Each row comes from the steps of one walk. Every step used is in the known rows, and no mark comes twice. Write the walk behind each row, first mark first.
Known rows
musim -> zuzunuk -> zutez -> zego -> betu -> gofeva: [ -5.3 -16.0 -11.1 -23.0  26.2 -36.1  15.8 -31.1 -40.5  12.5   3.6   5.8
  36.4  12.8  24.3 -12.1   7.3 -15.4  -1.8 -44.1]
betu -> gofeva: [  1.4   7.0  -0.2 -12.0  -2.6 -12.8 -10.5  12.8 -16.2  10.7  -6.3   1.3
   2.4   6.7  -7.3  -2.6  -5.4   3.2   0.7 -30.7]
gofeva -> betu -> zego: [ -9.9  -1.3  13.2 -12.7 -10.5  11.0 -30.8  10.9  44.9   3.4   8.5  -8.9
  -1.8  -3.3  26.9  -2.1   4.2   3.7  -0.4 -17.4]
zutez -> zuzunuk: [ -7.7  15.5   7.6  12.5 -19.2  20.7   1.9 -13.1   6.7  -2.6  -2.8  -5.6
 -14.2  -0.4   6.7  -3.1  -1.3  -3.0  11.3   6.5]
zuzunuk -> betu -> zego: [-3.4  3.3 -1.3 -8.5  0.6 -5.1 -1.5 -4.2  7.7 10.1 -1.2 -6.9 12.0 17.9
  6.9 -5.2  2.9  1.6 -3.9 -7.4]
musim -> zuzunuk -> betu -> zego: [ -5.2 -15.7 -14.7 -21.3   1.5 -23.8  -5.8  -0.4   8.0   8.3   4.5  -5.3
  25.6  17.3   0.5  -9.3   6.8  -0.5 -16.1   4.3]
zutez -> zego: [ -3.5  15.4  15.0   7.3  -5.1  -9.3   6.1 -27.2  -2.9  -0.7   3.8   0.3
  11.1   7.8   6.2   1.8  -3.2  -8.0   5.9  -8.6]
zego -> betu: [ -0.7  -3.5   1.3  -3.1  10.5   2.8  16.9 -14.8   2.7  -0.4   0.2  -5.3
   7.0   2.6  30.1  -5.7   3.5  -3.5  -0.3 -14.7]
zuzunuk -> zutez -> zego: [ -6.1   1.8   0.3   5.8  16.0  -8.6  12.5 -30.0 -27.9   1.2   4.8   8.9
  13.6   2.8   9.7   2.3   5.3 -13.4   8.8  -8.8]
musim -> zuzunuk -> zutez: [ -0.7 -33.0 -27.5 -13.3  24.4 -17.4  -1.4  -0.5 -25.0   2.0   4.0  10.7
  15.9  -5.0  -3.9  -4.9  12.1  -8.4  -9.8  11.5]
musim -> zego: [ -3.5 -25.6 -23.2 -11.9   2.1   9.8 -10.5   0.3 -14.3  -0.8  -6.5   7.8
  -6.7 -14.3  -4.7   4.9   3.4   3.4  -5.3 -16.2]
musim -> zuzunuk -> zutez -> zego -> betu: [ -8.3 -21.3 -11.6  -8.8  29.2 -22.5  25.2 -41.2 -25.3   2.7   8.6   4.6
  33.8   5.3  33.2  -9.4  11.9 -20.7  -3.6 -12.7]
zego -> zutez -> zuzunuk -> betu: [-10.7  30.8  -6.7  10.3   9.6   8.9  21.9 -22.0 -17.6  -2.1   5.9  -5.6
  -4.9   7.7 -22.0 -12.2 -27.9  -7.3   7.1  16.3]
gofeva -> betu -> zego -> musim: [-16.3   5.5  18.4 -12.3 -32.3  22.9 -41.7   9.4  50.9   3.6  13.1 -15.7
  -8.6  -9.1  25.2   8.1  17.9  -3.2  10.2 -29.0]
zego -> betu -> gofeva: [  2.0   3.1   1.0 -13.9   6.7  -9.2   7.5  -4.8 -12.8  10.3  -4.6  -4.5
   8.4   7.4  22.3  -8.6  -2.0  -0.2   1.8 -47.6]
zego -> musim -> zuzunuk: [ -5.8 -13.4  -7.3 -13.0 -19.2  -4.5 -17.8   0.4   3.9   0.0   9.3  -6.6
   7.3  -7.8  -6.6   5.1  18.7  -7.6  -0.1   1.3]
gofeva -> betu: [ -7.2  -0.6   4.3 -14.0  -7.1   9.2 -15.0  10.0  14.6  -5.7  11.9  -3.9
  -1.4  -8.1  21.1   0.7  -2.6   2.6   1.2   6.9]
zuzunuk -> betu: [ -2.7   6.0  -8.6  -7.7   1.8  -5.7  14.4  -4.2 -26.4   0.8   2.5  -2.1
  11.0  12.2  -1.0   0.2  -6.4   1.6  -3.5  16.5]
zuzunuk -> musim: [ -1.1  -9.7  -3.2  -3.7 -29.7 -13.2  -7.0  -0.8   8.4   2.5  -0.8  -9.0
   2.2 -15.3   1.6  -5.2  -9.8  -5.7 -16.2   5.2]
betu -> zego: [ -2.8  -1.2   8.6  -0.2  -2.8  -0.5 -14.9   0.7  33.1   9.8  -3.3  -4.6
   0.5   6.6   7.6  -4.1   8.4   0.3  -3.0 -25.0]
gofeva -> betu -> zego -> musim -> zuzunuk -> zutez: [-18.0 -27.7  -8.7 -26.1  -7.0   7.4 -41.9  11.8  25.7   5.6  17.5  -4.6
   8.7 -14.4  19.9   1.9  30.8 -11.6   0.5 -16.6]

Write each row's walk
[ -7.2  -2.5   0.6   4.7  27.0  -5.9  33.1 -43.4 -24.1   2.4   4.9   4.9
  22.3   4.2  37.7  -4.7   6.7 -17.8   9.6 -24.2]  zuzunuk -> zutez -> zego -> betu
[-13.0   5.6 -31.9   0.0  10.0  17.1   8.8 -22.4 -33.1  -2.8   1.2  -1.0
 -12.6  -5.7 -26.8  -7.5 -26.0  -4.7  -1.1   1.0]  musim -> zego -> zutez -> zuzunuk -> betu
[-11.3   8.5  -1.7 -15.8 -22.5 -20.0   5.5 -32.3 -23.8   0.9  17.2  -9.9
  28.8  12.1  -0.4   4.8  10.3 -15.8   3.0  12.6]  zutez -> zego -> musim -> zuzunuk -> betu
[-18.5  20.7  17.5   6.3  -5.1  24.1 -23.4  -5.2  55.8  -2.1  13.0 -11.5
 -16.4  -4.6   6.6 -14.3 -19.2  -3.8   7.7 -17.9]  gofeva -> betu -> zego -> zutez -> zuzunuk
[-10.8 -29.6 -13.3 -12.8   1.0  -1.9 -28.1  -1.1  12.5   9.3   6.0  -2.1
   9.3  -6.2  -0.1   0.6  34.3 -13.5  -0.6 -23.5]  betu -> zego -> musim -> zuzunuk -> zutez
[ -7.2 -38.8 -27.1 -17.6 -16.9  -0.4  -0.3 -16.9  -5.1   2.6  -3.4  -4.9
   3.1 -24.3  24.0  -6.9  -3.7  -4.6 -23.5 -28.1]  zuzunuk -> musim -> zego -> betu
[-10.9 -18.0 -22.9  -3.7 -45.5  14.6 -16.5 -15.2   0.1  -3.0  -6.3  -7.1
 -18.3 -28.1   1.5  -4.2  -8.7  -4.4  -9.8  -4.8]  zutez -> zuzunuk -> musim -> zego
[ -2.9 -31.2 -27.7 -29.3 -19.3 -14.0  -9.3  -6.8 -22.2  12.7  -9.8  -4.0
   5.2 -19.4  16.5  -9.6  -9.3   1.0 -21.0 -59.0]  zuzunuk -> musim -> zego -> betu -> gofeva
[ -9.9  12.1  -0.1  15.0 -21.9   0.9   0.0 -19.4  16.9  -3.9   3.2 -12.3
 -14.4 -16.4 -19.3 -18.7 -31.4 -13.6  -5.6   5.5]  zego -> zutez -> zuzunuk -> musim
[-10.7   6.8   9.6  -7.8  15.7   8.3 -27.3   5.7  50.0   0.9  14.1  -5.9
  -5.3  -4.9  -0.8 -12.9 -16.7  -1.0  -4.9 -24.9]  gofeva -> betu -> zego -> zutez
[ -4.1 -34.2 -28.8 -14.7 -27.3  -2.2 -19.5  -2.1  -8.0   0.1  -4.4  -0.8
  -5.3 -29.8  -4.6  -1.0  -5.4  -1.4 -20.6 -11.7]  zuzunuk -> musim -> zego
[-18.3  26.2   9.8   6.4 -42.2  25.6 -12.1 -18.6  16.9   7.2   1.9 -19.3
  -7.6   9.6  10.8   3.7  14.7  -7.4  18.0 -11.7]  zutez -> zuzunuk -> betu -> zego -> musim
[ -4.5 -17.4 -28.0  -3.0  29.2   4.8  -6.6  -8.2 -12.0  -4.0   0.1   8.3
 -10.7 -16.7 -33.1  -6.0 -17.2  -3.8  -9.8 -24.2]  musim -> zego -> zutez
[ -9.3 -26.6 -21.4 -11.2   1.6  -2.5 -12.8  -0.9 -20.8   2.0  10.1   2.6
  10.9 -13.0  -6.9   4.7  25.2 -14.5   0.6   0.7]  zego -> musim -> zuzunuk -> zutez
[ -9.3  14.2  -3.0 -27.8 -24.6 -31.5  -3.2 -20.6 -41.4  11.9   9.3  -8.5
  30.4  18.2  -7.0   3.7   5.3 -11.5   3.6 -19.8]  zutez -> zego -> musim -> zuzunuk -> betu -> gofeva
[ -9.9  10.8   1.8  -6.7 -22.4   7.7 -13.5  -5.8  11.5   9.7   6.4 -13.2
   4.3  11.6   5.5   6.7  14.2  -5.9   5.7 -19.3]  zuzunuk -> betu -> zego -> musim
[ -9.3 -15.8   3.3 -12.7 -21.5  -2.6 -32.4   1.8  37.3   7.0   7.1 -11.6
   8.1  -1.3  -1.2  -0.8  25.9  -9.6  -0.7 -22.9]  betu -> zego -> musim -> zuzunuk
[-10.4   0.7   8.2  -6.8 -24.3 -11.9  -9.2 -25.5   0.5  -0.5  15.3  -7.2
  18.2  -0.3   2.1   6.8  16.1 -16.7   7.5  -5.3]  zutez -> zego -> musim -> zuzunuk
[  0.0  -7.6 -21.5 -34.8   1.5 -38.2  -1.2   8.0 -42.6  12.1   0.1   0.5
  25.6  17.9 -13.6  -9.9  -6.7   3.1 -12.9  -1.1]  musim -> zuzunuk -> betu -> gofeva
[ -9.3   3.8  15.0   1.9 -23.1  14.5 -26.6   0.9  36.1   8.5   2.9 -11.3
  -5.3  -1.6   4.7   6.7  21.8  -6.0   9.3 -35.8]  betu -> zego -> musim
